Each row comes from the steps of one path. Every step used is in the known rows, and no mark comes twice. Write the path behind each row, first mark first.
Known rows
pozit -> namog -> vimut -> pakoz: 42,-3,-1,5,-14,49,39,17,-16,8,26,-18,-15,-1,-17,14,-10,0,-41,-71,11,-25,-30,17,-16,13,33,16,16,-8,59,-17,7,62,12,32
vimut -> namog: 23,-11,-9,1,-16,52,33,17,0,16,24,-15,-38,12,-14,25,-11,-8,-23,-70,7,-2,-27,35,-18,21,26,1,13,5,36,-23,-12,52,42,36
fivo -> digi: 6,-7,-1,-17,-19,44,35,8,15,13,20,-16,-32,-1,-14,19,2,1,-15,-57,-1,17,-14,53,-18,9,14,1,5,6,23,-35,-28,31,46,34
novu -> vupu -> danema -> begobur -> nedi -> pakoz -> zofa: 9,1,-16,9,-67,17,28,33,-7,24,-7,39,-69,39,29,36,-10,2,-27,-49,-10,7,-27,17,22,-41,-20,-20,1,-19,-13,-31,39,24,-42,8
begobur -> nedi -> pakoz -> vimut -> namog: 32,0,-19,16,-15,57,33,28,-15,15,19,11,-49,24,2,7,-21,-30,-31,-72,10,-3,-38,8,6,17,36,5,4,-14,43,-14,19,55,12,33
novu -> vupu: 7,-11,-5,-12,-34,34,31,16,7,23,13,-8,-40,27,-12,38,-1,2,-23,-56,-2,15,-19,42,-12,-2,5,-1,12,3,22,-33,-13,30,31,33
namog -> vimut -> pakoz -> danema -> begobur -> novu: 28,4,-15,5,-48,35,39,16,-22,7,-8,-1,-29,16,-8,2,-25,7,-24,-68,-2,-24,-58,7,-1,-22,-2,-12,9,1,20,-16,19,53,-12,8
mide -> talupe -> novu: 3,-2,2,-27,-26,44,21,9,32,22,28,-17,-36,11,-24,33,8,5,-23,-50,1,15,-29,44,-17,20,1,-23,-4,6,33,-55,-1,33,59,42
pozit -> namog -> vimut -> pakoz -> danema -> begobur -> novu -> vupu -> zofa: 40,2,-13,13,-52,19,32,35,-43,23,-15,16,-32,40,2,20,-16,15,-33,-64,-8,-19,-58,1,9,-44,1,-5,23,-19,14,-27,23,36,-50,-5
vupu -> danema -> begobur -> nedi: 15,1,-7,9,-37,36,30,25,7,26,9,9,-52,22,8,34,0,8,-22,-57,-3,8,-34,27,3,-14,-16,-18,14,-5,-2,-25,17,36,-3,27
talupe -> novu: 8,-2,2,-19,-32,36,25,12,18,20,22,-9,-36,12,-18,27,1,3,-22,-57,1,6,-26,35,-19,13,5,-19,-2,4,26,-42,-10,36,45,39
novu -> vupu -> danema -> begobur: 5,-10,-4,1,-53,30,28,26,7,28,-1,5,-50,31,2,49,1,13,-23,-56,-6,4,-30,36,1,-26,-14,-18,23,-5,-1,-31,1,34,-2,17
mide -> talupe -> novu -> suni: 3,1,8,-19,-35,37,20,4,33,22,22,-21,-46,9,-26,28,8,-2,-24,-39,-14,23,-18,40,-18,12,-7,-23,-11,12,23,-67,0,32,48,31
pakoz -> zofa -> vupu -> danema -> begobur: 10,-7,-12,3,-58,29,26,20,2,15,-3,19,-52,18,16,31,-7,0,-21,-47,-7,-10,-28,32,0,-31,-19,-19,11,-9,-13,-31,16,39,-17,15
begobur -> nedi -> pakoz -> danema -> vupu: 13,-1,-20,7,-46,35,35,29,-17,27,2,25,-49,34,15,5,-19,-6,-22,-45,1,2,-42,1,8,-22,6,-15,-3,-10,8,-29,20,26,-11,21
pozit -> namog -> vimut -> pakoz -> zofa -> vupu: 41,-3,-9,0,-31,35,34,18,-25,3,13,2,-24,1,1,10,-14,-4,-41,-57,6,-34,-22,13,-13,-7,19,18,7,-16,38,-22,19,58,-16,24
vupu -> zofa -> suni -> nedi -> pakoz: 21,-6,-8,11,-35,20,14,21,-11,4,8,6,-56,19,0,2,5,-21,-7,-38,-11,25,-22,21,2,-23,18,-11,1,-7,16,-43,23,18,-4,9
mide -> talupe -> novu -> vupu -> zofa -> suni -> digi: 15,-16,-8,-21,-42,10,-3,14,24,12,2,-1,-57,27,-18,34,25,14,-11,-27,-29,47,-19,36,-20,-17,-16,-12,2,7,7,-84,-12,15,37,17
suni -> nedi -> pakoz -> zofa -> vupu -> novu -> talupe: 4,4,-21,-4,-54,33,12,22,1,23,-8,9,-61,33,7,14,-13,-16,0,-34,-19,21,-11,34,1,-23,10,-28,-16,-3,17,-42,37,23,0,9
talupe -> novu -> vupu -> danema: 0,-7,-4,-22,-54,30,18,29,11,32,5,5,-45,31,-3,51,13,12,-21,-53,-6,8,-20,26,-10,-12,-10,-23,7,-2,6,-43,-11,28,17,25
talupe -> novu -> vupu -> zofa -> suni: 15,-7,-4,-16,-50,6,9,18,5,16,4,6,-51,33,-7,30,15,13,-22,-37,-21,27,-16,24,-12,-24,-15,-16,7,-1,1,-67,-5,15,12,21
pozit -> namog -> vimut -> pakoz -> nedi: 37,-1,-4,15,-25,51,46,18,-28,8,30,-2,-13,7,-7,7,-21,-3,-43,-62,8,-16,-31,13,-11,8,30,15,5,-13,50,-16,19,64,-5,34
mide -> talupe -> novu -> vupu -> danema -> begobur -> nedi -> pakoz: -5,5,-6,-17,-57,24,10,38,18,37,-4,20,-64,37,13,45,9,12,-26,-38,-8,14,-37,17,18,-26,-28,-35,-2,-13,-2,-51,39,16,-7,19
zofa -> vupu -> danema -> begobur -> novu -> suni -> nedi -> pakoz -> vimut: 13,6,-9,20,-62,28,13,31,-14,22,-32,18,-75,27,11,12,-12,-38,-2,-34,-20,1,-36,6,20,-46,2,-23,-5,-8,-3,-23,34,28,-45,-15
zofa -> vupu -> novu -> suni: 8,-2,-6,-8,-43,34,19,22,10,26,-6,-11,-58,17,-12,23,-5,-11,-13,-27,-24,20,-6,31,-27,-18,-3,-14,2,15,13,-50,-1,31,15,20
talupe -> novu -> suni -> zofa -> vupu -> danema -> begobur: -2,-2,2,-6,-66,8,2,16,11,28,-18,5,-62,11,6,30,20,-5,-10,-29,-27,5,-28,21,-5,-43,-28,-35,1,3,-23,-50,11,20,-16,4
begobur -> nedi: 16,0,-7,-5,-18,39,33,15,9,20,25,-2,-44,16,-6,23,-3,-3,-23,-57,0,20,-22,34,-11,8,2,-1,3,3,21,-27,4,32,30,43
pozit -> namog -> vimut -> pakoz -> danema: 36,-3,-7,9,-25,53,45,23,-27,10,21,-8,-10,9,-8,7,-17,5,-41,-73,12,-32,-44,3,-14,2,25,8,16,-14,45,-17,6,61,1,23
begobur -> danema -> vupu -> zofa -> suni -> nedi -> pakoz -> vimut -> namog: 52,-9,-23,37,-45,28,12,37,-47,10,-12,28,-67,35,16,4,-6,-21,-15,-52,-4,2,-45,-14,20,-29,32,-14,6,-18,9,-37,25,31,-30,-11
pakoz -> zofa -> suni -> nedi: 22,-3,-3,5,-44,19,25,3,-1,-4,15,-1,-52,12,-5,16,-4,-6,-9,-41,-12,23,-9,33,-13,-9,1,-8,-10,-2,8,-38,9,25,14,14
vimut -> pakoz: 20,-7,-10,-9,-30,46,39,6,0,7,20,-15,-27,8,-15,14,-3,-4,-27,-66,3,-3,-25,28,-12,3,11,-4,6,4,34,-29,0,50,28,33
danema -> vupu -> zofa -> suni -> digi: 36,-21,-15,14,-39,14,12,11,0,5,-1,4,-56,19,-11,11,6,2,-7,-32,-25,31,-22,24,-17,-26,5,0,10,8,6,-59,-16,28,11,12
begobur -> nedi -> pakoz -> danema: 6,0,-18,2,-35,42,36,27,-6,20,12,18,-45,28,10,7,-16,-11,-24,-56,3,8,-41,11,2,-9,5,-10,-2,-9,16,-26,18,31,7,29
mide -> talupe: 7,-9,-4,-12,-17,52,30,6,25,18,30,-20,-35,10,-23,31,2,-5,-22,-54,1,16,-27,51,-14,18,10,-7,6,9,36,-43,1,38,55,41
suni -> nedi -> pakoz -> vimut -> namog -> pozit: 44,-4,-7,28,-18,52,31,27,-20,19,21,7,-55,23,-6,12,-27,-43,-23,-76,21,-13,-35,16,0,25,59,4,6,-27,48,-9,5,57,7,16
vupu -> zofa: 19,-9,-10,1,-24,37,31,15,2,17,24,-2,-37,19,-10,21,5,-7,-21,-62,-2,15,-28,41,-8,-3,14,-8,13,1,21,-40,-2,34,21,31

Which path is each row?
31,-9,-17,19,-54,10,9,30,-28,16,-13,24,-67,30,16,9,6,-6,-9,-34,-11,19,-35,3,15,-43,9,-21,2,-7,-4,-48,26,10,-26,-6 : begobur -> danema -> vupu -> zofa -> suni -> nedi -> pakoz
1,0,-11,18,-64,13,21,12,-4,22,-21,7,-66,24,0,4,-18,-25,-3,-41,-30,14,-51,17,10,-44,-6,-26,-7,6,-4,-34,24,20,-19,-10 : nedi -> pakoz -> danema -> begobur -> novu -> suni -> zofa
-1,-7,-20,-9,-37,32,4,8,17,31,-5,-14,-50,27,-11,28,2,-7,1,-39,-28,29,-17,45,-14,-18,2,-19,5,15,19,-43,12,23,32,25 : suni -> zofa -> vupu -> novu -> talupe
-4,4,-3,-14,-69,24,4,27,7,20,-6,16,-69,14,13,23,14,-23,-10,-20,-17,10,-13,16,4,-30,-13,-35,-27,-9,-7,-61,38,15,-16,-2 : mide -> talupe -> novu -> suni -> nedi -> pakoz -> zofa -> vupu -> danema
40,-5,-15,28,-27,39,17,27,-30,-1,7,9,-57,25,1,-3,-6,-36,-15,-57,-3,8,-33,5,8,-8,40,-4,8,-17,30,-31,22,39,-7,5 : vupu -> zofa -> suni -> nedi -> pakoz -> vimut -> namog
-3,6,-6,-1,-67,3,-1,28,2,32,-25,25,-77,19,24,18,14,-15,-12,-21,-26,10,-30,3,12,-52,-29,-32,-10,-5,-25,-45,40,12,-41,3 : talupe -> novu -> suni -> zofa -> vupu -> danema -> begobur -> nedi -> pakoz
23,-3,-6,15,-31,39,22,14,-7,-3,10,-1,-52,16,-6,0,-9,-31,-13,-46,-4,13,-26,14,2,-5,30,-3,-3,-10,34,-27,17,37,13,15 : zofa -> suni -> nedi -> pakoz -> vimut
48,2,-11,35,-20,43,35,28,-13,24,16,20,-63,30,7,13,-37,-24,-39,-74,14,-15,-45,9,11,15,31,2,14,-29,32,-12,21,62,-11,25 : danema -> begobur -> nedi -> pakoz -> vimut -> namog -> pozit
20,2,-6,0,-54,12,5,27,-17,10,-5,21,-59,40,2,11,11,-17,-13,-38,-14,23,-26,4,11,-30,11,-20,-5,-20,11,-52,19,13,-14,2 : talupe -> novu -> vupu -> zofa -> suni -> nedi -> pakoz -> vimut
5,-9,-9,-2,-43,37,23,25,5,24,-4,5,-48,16,7,33,0,1,-19,-47,-3,-9,-33,33,-4,-25,-13,-16,21,-2,-2,-28,7,39,-1,23 : zofa -> vupu -> danema -> begobur
41,13,4,24,-50,24,34,23,-36,15,-12,-7,-41,14,-8,3,-21,0,-20,-55,-12,-17,-47,-2,-1,-28,7,-11,0,-10,16,-18,27,41,-39,-14 : pozit -> namog -> vimut -> pakoz -> danema -> begobur -> novu -> suni -> nedi
22,-12,-13,3,-41,34,31,20,-4,27,4,5,-46,22,-1,31,-3,9,-22,-56,0,3,-37,25,-3,-10,5,-15,7,6,11,-37,-6,34,18,23 : begobur -> danema -> vupu
22,6,-10,-8,-66,23,22,17,-17,9,-13,2,-57,14,0,8,-1,-14,-9,-29,-24,12,0,18,-14,-37,-6,-23,-20,3,-2,-44,26,26,-22,-5 : vimut -> pakoz -> zofa -> vupu -> novu -> suni -> nedi
9,-2,-14,-3,-30,51,24,12,24,28,14,-21,-42,31,-21,32,-11,6,-13,-55,-19,29,-16,47,-16,6,9,-22,6,15,35,-46,4,41,48,35 : vupu -> novu -> talupe
11,-1,-12,-1,-23,38,30,22,3,20,18,6,-49,18,1,13,-10,-16,-23,-53,2,15,-26,24,1,1,13,-2,-2,-3,29,-25,19,33,16,38 : begobur -> nedi -> pakoz
9,-5,-1,3,-45,26,16,10,12,25,1,-17,-58,14,-20,25,5,-16,-3,-41,-31,36,-13,37,-20,-17,7,-20,-2,19,15,-46,2,24,19,11 : vupu -> novu -> suni -> zofa
25,-23,-15,1,-39,12,11,15,5,4,-2,2,-56,27,-11,26,12,2,-10,-36,-29,42,-15,34,-18,-26,-4,7,15,6,6,-60,-22,24,19,12 : novu -> vupu -> zofa -> suni -> digi
8,-3,-6,-6,-48,18,25,17,7,28,-10,-3,-55,34,-13,39,-15,6,-14,-51,-15,16,-34,43,-1,-21,-10,-13,9,6,8,-30,1,24,10,17 : danema -> begobur -> novu -> vupu
10,1,-12,12,-41,36,28,33,2,25,3,17,-59,22,17,24,-8,-6,-23,-53,-1,3,-39,17,14,-21,-6,-19,10,-10,6,-23,34,36,-15,22 : vupu -> danema -> begobur -> nedi -> pakoz
15,-12,-11,-7,-36,26,28,21,-2,24,13,4,-41,35,-6,35,9,0,-22,-56,-6,21,-22,41,-5,-16,5,-5,17,-2,12,-44,-6,23,10,24 : novu -> vupu -> zofa
-6,-3,2,-26,-43,18,1,3,26,26,3,-14,-53,5,-15,25,23,-16,-10,-22,-23,24,-18,37,-15,-12,-14,-20,-12,13,8,-65,8,14,31,23 : mide -> talupe -> novu -> suni -> zofa -> vupu
34,-4,5,8,-7,47,35,21,-5,19,31,-17,-24,3,-20,25,-13,-1,-34,-67,11,-11,-29,30,-19,21,36,16,18,-6,56,-19,-3,56,24,37 : pozit -> namog -> vimut
6,-1,-25,6,-62,26,15,13,12,25,-16,13,-60,36,11,35,-17,2,-9,-44,-27,6,-27,39,9,-34,-29,-25,5,4,-9,-39,25,34,-11,10 : pakoz -> zofa -> vupu -> danema -> begobur -> novu -> talupe
11,-4,-9,7,-46,34,24,21,9,26,-5,1,-53,23,-6,37,-11,0,-11,-58,-12,4,-39,34,0,-19,-9,-21,15,6,7,-25,7,36,3,15 : vupu -> danema -> begobur -> novu
7,-2,-2,-18,-50,9,-3,26,2,18,-1,8,-62,33,-4,25,21,-4,-11,-23,-17,36,-21,22,5,-28,-3,-26,-10,-11,9,-70,28,-1,4,7 : mide -> talupe -> novu -> vupu -> zofa -> suni -> nedi -> pakoz
31,-11,-11,11,-40,19,20,12,-6,11,7,5,-50,25,-4,13,2,2,-17,-36,-17,18,-21,22,-9,-26,2,-8,14,2,6,-55,1,26,1,19 : danema -> vupu -> zofa -> suni
24,-12,-10,7,-28,26,22,11,3,4,17,-4,-45,19,-9,15,4,-4,-19,-45,-15,23,-19,33,-13,-12,2,-3,16,3,15,-51,-1,32,19,27 : vupu -> zofa -> suni
27,7,2,9,-39,43,20,25,-13,14,7,0,-57,17,-8,5,-7,-34,-19,-57,-1,0,-29,4,2,10,36,-20,-18,-10,33,-34,12,45,8,6 : talupe -> novu -> suni -> nedi -> pakoz -> vimut -> namog
18,-3,-16,14,-54,28,28,32,-32,24,-1,27,-47,36,12,0,-4,-14,-7,-47,2,5,-47,7,14,-37,22,-28,-2,-17,0,-34,21,14,-29,-3 : suni -> nedi -> pakoz -> danema -> vupu -> zofa
12,4,-10,7,-39,34,39,19,-3,22,10,12,-42,28,6,17,-15,11,-26,-57,0,5,-50,23,-1,-14,-17,-18,8,-7,-4,-26,13,32,5,28 : pakoz -> danema -> begobur -> nedi
20,-7,-9,11,-63,15,12,19,-4,36,-20,1,-68,24,-5,31,5,-1,-6,-35,-32,29,-25,17,-8,-39,-2,-31,-3,18,-6,-53,6,15,-4,-5 : begobur -> danema -> vupu -> novu -> suni -> zofa
5,-1,-16,4,-45,30,20,36,-2,27,-11,24,-63,23,25,20,-5,-9,-21,-39,-3,-4,-36,14,12,-35,-13,-14,11,-12,-4,-23,36,30,-26,22 : zofa -> vupu -> danema -> begobur -> nedi -> pakoz
5,4,-9,10,-55,30,27,21,-12,22,-11,4,-62,26,-4,3,-17,-31,0,-42,-18,18,-34,11,1,-25,10,-21,-17,3,8,-31,15,19,-7,-6 : begobur -> novu -> suni -> nedi -> pakoz -> danema
40,-2,-8,13,-49,33,29,29,-27,7,-2,14,-33,5,15,20,-12,6,-40,-57,4,-44,-34,7,1,-30,0,0,19,-23,15,-19,32,60,-46,8 : pozit -> namog -> vimut -> pakoz -> zofa -> vupu -> danema -> begobur
13,3,-22,4,-54,36,28,41,-14,36,-9,27,-58,42,12,11,-22,-1,-15,-38,-10,12,-37,-3,0,-31,5,-28,-5,-6,7,-35,26,22,-16,13 : begobur -> nedi -> pakoz -> danema -> vupu -> novu
17,2,-16,21,-59,7,14,26,-22,10,-22,22,-65,36,8,-3,-15,-12,1,-36,-21,18,-53,7,14,-53,-5,-29,1,-10,-10,-37,35,10,-34,-15 : vupu -> zofa -> suni -> nedi -> pakoz -> danema -> begobur -> novu
34,-4,-18,13,-62,18,24,17,-40,3,-8,15,-40,31,9,-6,5,3,-12,-38,-12,5,-36,-5,1,-50,-4,-22,3,-12,-11,-45,18,18,-30,-7 : vimut -> pakoz -> danema -> vupu -> zofa -> suni -> nedi
10,-2,-10,7,-52,35,32,28,-22,23,-1,15,-46,29,7,4,-13,-13,-8,-46,5,-2,-44,9,5,-23,22,-23,-8,-12,11,-24,14,22,-8,5 : suni -> nedi -> pakoz -> danema -> vupu
35,-10,-12,16,-50,10,12,23,-23,16,-8,15,-60,28,7,20,14,7,-8,-36,-13,24,-31,13,3,-37,-2,-20,5,-2,-12,-50,11,10,-14,-2 : begobur -> danema -> vupu -> zofa -> suni -> nedi
4,-10,-15,-8,-49,31,21,28,5,32,-7,3,-54,37,-6,51,-4,-3,-10,-55,-15,16,-22,30,-5,-22,-6,-8,13,8,10,-29,-6,23,8,16 : begobur -> novu -> vupu -> danema
4,-10,-4,-3,-39,20,15,3,7,19,0,-10,-53,7,-8,16,10,-25,-8,-33,-23,19,-15,37,-15,-21,-1,-1,1,14,5,-40,-2,23,12,19 : novu -> suni -> zofa -> vupu
4,-3,-19,-12,-33,46,15,17,20,31,1,-14,-45,31,-12,29,-9,2,-10,-40,-20,21,-13,43,-18,-6,0,-18,9,13,27,-46,6,36,38,35 : zofa -> vupu -> novu -> talupe
15,-3,-15,1,-41,43,22,14,15,35,4,-13,-46,37,-17,30,-13,12,-11,-46,-20,23,-18,37,-12,-6,9,-28,3,13,27,-49,5,37,32,26 : danema -> vupu -> novu -> talupe
12,-1,-3,-11,-57,0,2,29,-10,15,-7,15,-62,35,3,19,15,-5,-10,-29,-17,28,-17,13,3,-35,1,-22,-7,-12,2,-58,18,3,-11,4 : talupe -> novu -> vupu -> zofa -> suni -> nedi -> pakoz
13,4,-23,25,-59,14,10,16,-11,15,-19,14,-64,48,7,0,-17,-6,1,-38,-31,27,-48,17,21,-48,-10,-34,0,-7,-6,-48,42,14,-21,-11 : vupu -> zofa -> suni -> nedi -> pakoz -> danema -> begobur -> novu -> talupe
16,-4,-2,7,-56,19,15,11,4,31,-8,-7,-62,20,-15,23,2,-10,-2,-31,-34,31,-13,27,-16,-30,8,-25,-5,18,7,-49,4,18,2,2 : danema -> vupu -> novu -> suni -> zofa
5,6,14,-17,-38,32,15,8,22,23,19,-22,-51,8,-24,27,17,-6,-12,-36,-12,29,-17,39,-13,8,-2,-29,-21,8,16,-61,7,19,39,19 : mide -> talupe -> novu -> suni -> nedi
38,-5,-13,6,-40,41,30,29,-27,6,7,11,-27,3,12,21,-8,-4,-38,-59,5,-38,-22,3,-9,-19,11,10,15,-19,28,-21,23,58,-33,15 : pozit -> namog -> vimut -> pakoz -> zofa -> vupu -> danema
